Known rows, with every step that occurs:
J > T: [-3.46  5.25 -1.08  3.25 -1.21  2.41 -5.60 -1.54  0.05 -0.96  0.69  2.93
 -1.49  0.63  1.26  0.79  0.35  1.65  4.16  2.76 -0.55  2.79 -1.70  6.04]
J > R > F: [ 3.11  0.29  0.64  4.39 -0.48 -2.29 -3.43  2.57  3.02  3.92  0.04  1.43
 -2.98 -1.08  2.53 -2.61 -0.98  2.43  1.61  2.92  1.04 -1.10 -5.70 -6.83]
T > J > R > F > S > U: [ 4.24 -5.11 -0.99 -0.04  0.90 -2.87  3.07  1.57  1.43  0.70 -1.51 -5.28
  3.57 -0.22  0.71 -0.04  0.41  0.47 -3.22 -1.16 -0.85 -2.82  1.66 -4.31]
U > S > F: [-3.28  3.93  4.19 -1.52  3.14  4.17 -2.31 -1.46 -0.35 -1.06 -1.02  2.03
 -2.82 -2.45 -1.09  4.02 -0.95 -1.95 -3.88  0.34 -2.03  0.28 -2.92  0.98]
J > R > F > T: [ 3.38  0.20  1.86  2.68 -1.29 -4.53 -1.91  3.72  2.48  4.31 -1.40  0.57
 -2.69  0.17 -0.15 -1.97  0.38  4.79  1.80  0.52  1.94 -0.05 -2.52 -4.88]
S > J > T: [-0.15  2.04 -0.16  2.35 -5.53  0.69 -3.13 -1.41 -0.13  0.52  2.83  0.96
 -2.04  3.51  0.90  0.38 -0.36 -1.14  2.94  1.14  1.14  2.57  3.04  6.33]
J > S > U > E: [-5.71  3.21 -0.86 -1.53  2.42  2.91 -2.72 -0.96  1.54 -2.79 -3.35 -3.20
 -1.88 -0.80  0.94  1.00  4.29 -1.18 -1.18  2.19 -1.75  0.75 -1.34  3.02]
S > U: [-5.88  0.21 -2.80  1.25  0.86  1.98 -3.04 -2.69  1.49 -1.55 -0.27 -0.55
 -4.64 -0.86  3.02 -1.41  2.22 -0.44  0.20  2.99 -1.25  0.52 -2.53  3.71]
R > F: [-0.38  4.40 -2.63  2.75  0.98 -0.60 -3.92  1.62  2.43  0.22  0.45  3.49
 -3.33 -2.75  1.85 -3.54  1.52  0.26  5.78  5.44 -0.38  0.57 -4.82 -4.56]
S > J: [-0.66 -1.24 -0.05  2.08 -3.78  0.71 -1.29 -1.43 -0.79  0.90  4.26  1.95
 -2.53  1.57  2.24 -2.10 -3.47 -2.70  2.48  1.58  1.68  1.25 -0.16  2.59]
T > F > R > J > S > U > E: [-1.52 -0.94 -1.41 -4.15  0.98  2.28  4.21 -3.49 -0.37 -3.22  0.85 -0.66
  2.09 -1.27  0.40  1.37  1.95 -0.25 -3.29 -2.34 -1.89 -2.42 -1.21 -1.18]
S > F > R: [-2.63  0.43  2.25  0.64  1.29 -0.36 -0.41 -3.43 -3.09  1.32  2.28  2.01
 -3.09  0.87 -0.57 -1.71 -3.33  0.61 -2.79 -2.64  0.47 -1.55 -3.81  1.27]
S > J > T > F > R: [ 0.79  0.90  0.62 -0.41 -7.38 -0.34  0.64 -3.99 -0.94 -0.34  4.07  0.68
 -2.10  3.66 -0.64  1.83  0.21  1.36 -0.19 -2.03  0.24  1.35  2.07  6.32]
U > E: [-4.22  2.44  2.25  1.00  0.27  2.16 -2.64  1.55 -1.63 -2.06  1.99  0.35
 -1.26 -0.38  4.16  0.78 -5.98 -1.70  5.97  1.48  1.16  0.79 -1.92 -0.76]
F > T > J: [-0.80 -2.05  0.45 -0.96  0.09 -1.52  2.67  0.46 -3.22 -1.33  0.33 -1.06
  3.04  1.00 -1.27 -0.96 -2.71  2.23  3.19 -1.59  0.75  1.43  3.90  5.59]
T > F > S: [-3.99 -0.45 -1.67 -2.30 -0.85  2.07  4.57 -2.25 -1.92 -4.06  1.43  2.87
 -1.36 -2.78 -1.42  4.33 -0.34  2.61 -1.11 -0.30 -1.26  0.80 -6.25  2.44]
F > R > J: [-0.03 -2.75 -2.42  1.26  3.90  2.85  0.21 -3.03 -3.06  1.78  2.85  4.03
  4.22 -0.76  2.47 -5.17 -5.70 -2.67 -0.75 -1.82  0.54 -1.87 -3.03 -4.56]
T > J > S > F: [-0.49 -0.47  0.20 -0.91  3.02  1.16  2.13 -1.51 -1.26 -2.33 -0.87 -2.01
  3.70 -0.69 -1.31 -0.60 -0.23 -1.59 -1.13  0.73 -1.43 -1.57  0.77  4.52]
S > F > T > J > R: [ 1.48 -2.54  4.08 -0.59 -0.30 -4.16  2.94  1.21 -1.70  1.10 -0.46 -1.99
 -0.02  2.12 -3.05  0.64 -1.62  2.62 -1.28 -3.38  1.75 -1.57  3.85  4.00]
R > F > S > J: [ 1.81  1.06 -2.45 -0.20 -0.98 -1.82  0.35  2.16  0.93  0.57 -0.59  0.85
 -1.53 -0.79 -1.32 -0.61  2.58 -0.83  0.91  1.19  0.47  1.19 -1.08 -5.44]
R > F > T: [-0.01  3.87 -0.98  0.63  0.08 -3.31 -2.00  3.28  1.46  0.69 -1.68  2.32
 -3.05 -1.15 -1.33 -2.70  3.39  3.09  6.16  2.66  0.66  2.13 -0.80 -2.15]

Rows:
[ 1.30  1.85 -2.38 -2.36  1.36 -3.87  0.89  2.17  2.79 -1.22 -4.52 -3.55
  0.77 -0.49 -2.72 -1.89  7.99  1.97  2.11  1.27 -1.40  0.47  3.92 -0.16]
R > F > T > J > S > U
[-0.30  0.54 -5.40 -1.50  1.95  3.12  1.49 -0.71  2.05 -3.28 -1.08  1.22
  4.46 -1.45 -0.28  2.63  6.11 -1.63 -0.62  0.47 -1.66 -1.35  3.02  1.30]
R > J > T > F > S > U
[ 5.13 -3.33  0.34  2.26  0.27 -2.74  1.08  1.98  1.22  1.70  0.85 -2.01
  2.96 -0.52  2.52 -2.34 -3.26  0.56  1.37  0.98  0.04 -2.65 -0.17 -4.33]
T > J > R > F
[-0.64  2.63 -3.27  0.42  2.06 -0.52 -0.81  2.32  0.70 -0.09 -1.83  2.02
 -1.15 -2.86 -0.84 -0.53  2.37  0.43  1.48  2.35 -0.68  1.41 -4.50 -5.84]
R > F > S
[-3.08  1.80  2.67 -0.25  0.16 -2.25  0.11  0.49 -1.62  0.22 -0.50  1.86
 -3.90  1.08 -3.08  0.02  0.24  2.45  1.10 -0.94  1.55  0.90  0.78  5.46]
S > F > T
[ 2.22 -1.61 -0.78  1.57  0.37 -2.63 -0.74  2.36  3.12  2.84 -2.61 -1.67
 -2.32 -0.82  0.44  0.26  2.78  2.36 -3.81  0.19  0.11 -0.91 -3.50 -7.04]
J > R > F > S > U
[ 0.60  0.12 -2.15  1.42  2.56  2.73 -1.46 -3.25 -2.07  1.52  1.87  3.26
  4.69  0.93  1.50 -3.42 -2.68 -1.51 -0.55 -2.23 -0.14 -1.14 -0.39 -1.75]
F > R > J > T
[-2.97  3.66  5.36 -2.99  2.37  2.22 -0.88 -0.22 -0.98 -0.80 -2.45  0.78
 -2.51 -1.09 -3.57  4.79  0.38  0.25 -4.04 -1.89 -1.22  1.38  0.46  2.96]
U > S > F > T
[ 0.24  2.69  3.91 -3.32 -3.98  3.64 -0.09 -4.13 -0.74 -0.86  1.28 -0.20
 -0.75  1.27 -1.74  5.93 -0.09 -0.26 -5.46 -3.33 -2.34  1.77  1.59  3.50]
U > S > J > T > F > R
[-5.56 -1.14 -1.38 -2.76  1.83  1.88  0.92  0.30 -1.49 -2.83 -2.36 -3.32
 -0.96 -0.34  0.64  4.28  0.78 -1.16 -3.58 -2.10 -0.62  0.97 -0.19  0.13]
F > S > U > E
[-1.37  0.47 -4.04 -1.01  5.79  4.30 -1.33  0.66  2.42 -1.84 -2.56 -0.65
  4.34 -2.14  2.13 -1.61  3.98 -5.82  0.82  2.72 -0.98 -1.91  1.89 -2.70]
R > J > S > U > E
[ 2.39  1.47 -1.18 -0.34  0.41 -4.12  0.84  3.09  0.92 -0.49 -1.45 -0.49
  0.97 -0.64 -1.25 -2.64  2.34  2.08  5.79  1.46  0.17  0.53  2.58 -1.46]
R > F > T > J
[-1.75 -1.36 -0.57 -2.99  1.24 -0.62  2.80 -0.78 -1.07 -2.32 -3.60 -4.53
  3.17  1.08 -2.99 -0.08  3.29  2.13 -0.92 -1.53 -0.86  1.34  4.84  7.35]
F > T > J > S > U
[ 2.71 -3.76  2.36  3.37 -5.12 -1.06 -1.04 -0.23  0.04  4.17  3.59  0.42
 -2.56  2.60  2.38 -1.39 -4.85 -0.74 -0.51  0.02  2.81  0.14 -0.59 -0.34]
S > J > R
[ 1.18 -4.96  0.88  0.31 -2.31 -0.41  2.48  0.22 -2.44  2.72  0.75 -0.60
  0.13  1.66 -0.84  2.01 -3.65 -0.38 -5.19 -3.24  1.85  0.94 -1.25 -1.36]
F > S > J > R
[-0.02 -1.08  0.33  0.43  3.64  0.39  0.74 -2.20 -2.16  1.50  2.04  3.24
  1.13 -0.02 -0.14 -3.26 -2.64 -2.46 -2.56 -2.40  0.84 -3.26 -1.28 -2.25]
S > F > R > J
[-0.94  1.42  3.26 -1.16 -0.97  4.76 -1.92 -1.58 -0.46 -0.13  1.04  1.15
 -1.62 -0.51  0.36  2.94 -2.89 -3.34 -2.64  0.17 -1.12  1.94 -0.26  0.82]
U > S > J
[ 3.93  0.60  5.43 -1.58 -2.39 -0.45 -0.99  1.37  1.67  3.06 -1.46 -1.50
 -1.91  0.81 -1.86  3.32  0.29 -0.10 -4.16 -1.81  0.15  1.09  2.43 -3.33]
U > S > J > R > F > T
[ 4.16 -4.53  0.42 -1.09  0.47 -3.29  3.41  3.26  0.97 -0.05 -1.65 -7.18
  4.10  0.47  1.67  1.31 -0.88 -0.47 -2.20 -2.03 -0.59 -3.26  3.67 -5.78]
T > J > R > F > S > U > E
[ 1.95 -4.19  2.45  0.08 -0.87 -2.98  2.81  1.44 -2.29  1.34 -0.31 -2.40
  3.18  1.97 -0.99 -0.44 -3.87  3.71  0.55 -3.14  1.58  0.36  2.98  3.11]
F > T > J > R
[ 1.35  2.52 -0.70 -3.29  0.91 -3.83  1.21  3.90  2.34 -1.82 -4.82 -5.30
  1.37 -0.05 -2.09 -0.39  6.78  1.26  3.13  0.39 -1.01  0.29  5.58 -1.48]
R > F > T > J > S > U > E
[ 5.09 -1.89  1.47  3.31 -4.83 -3.28 -1.38  2.03  2.53  4.38  2.66  0.05
 -3.39  2.02  1.62 -2.56 -1.40 -0.45  0.94  1.24  2.36 -0.90 -0.32 -4.33]
S > J > R > F
[-1.46 -2.59 -1.05 -0.57 -1.67  1.27  2.32 -0.85 -3.16  0.05  1.14  0.58
  0.01  0.79 -1.14  1.71 -2.70 -1.84 -2.45 -1.79  1.26  2.19 -0.63  1.03]
F > S > J
[ 0.53  1.12 -4.40 -0.63  1.87  3.43  1.27  0.10  0.61 -2.74  0.27  3.67
  5.36 -1.90 -0.40  2.18  3.10 -1.51  1.66  0.75 -0.91 -0.54  1.20  0.18]
R > J > T > F > S
[ 2.67 -5.43  1.16  2.34  0.24 -0.32  1.33  0.02 -1.12  0.92  2.11 -1.94
  3.75  0.18  2.84 -1.44 -6.70  0.26 -0.11 -0.25  0.45 -2.36 -0.78 -0.42]
T > J > R
[ 0.05  1.84  0.19  0.32 -7.47  0.53 -0.42 -2.35  0.61 -1.48  3.67  1.05
 -2.66  2.55  0.01  2.64  1.29  0.70  2.62  0.57  0.59  1.74  2.40  7.07]
S > J > T > F
[ 0.03  1.14 -2.65  0.28  6.26  3.80 -0.91  0.27  1.10 -0.25 -1.32  3.53
  4.13 -2.48 -0.43 -2.68  2.48 -4.99  0.35  3.16 -0.18 -2.22 -0.67 -1.97]
R > J > S > F
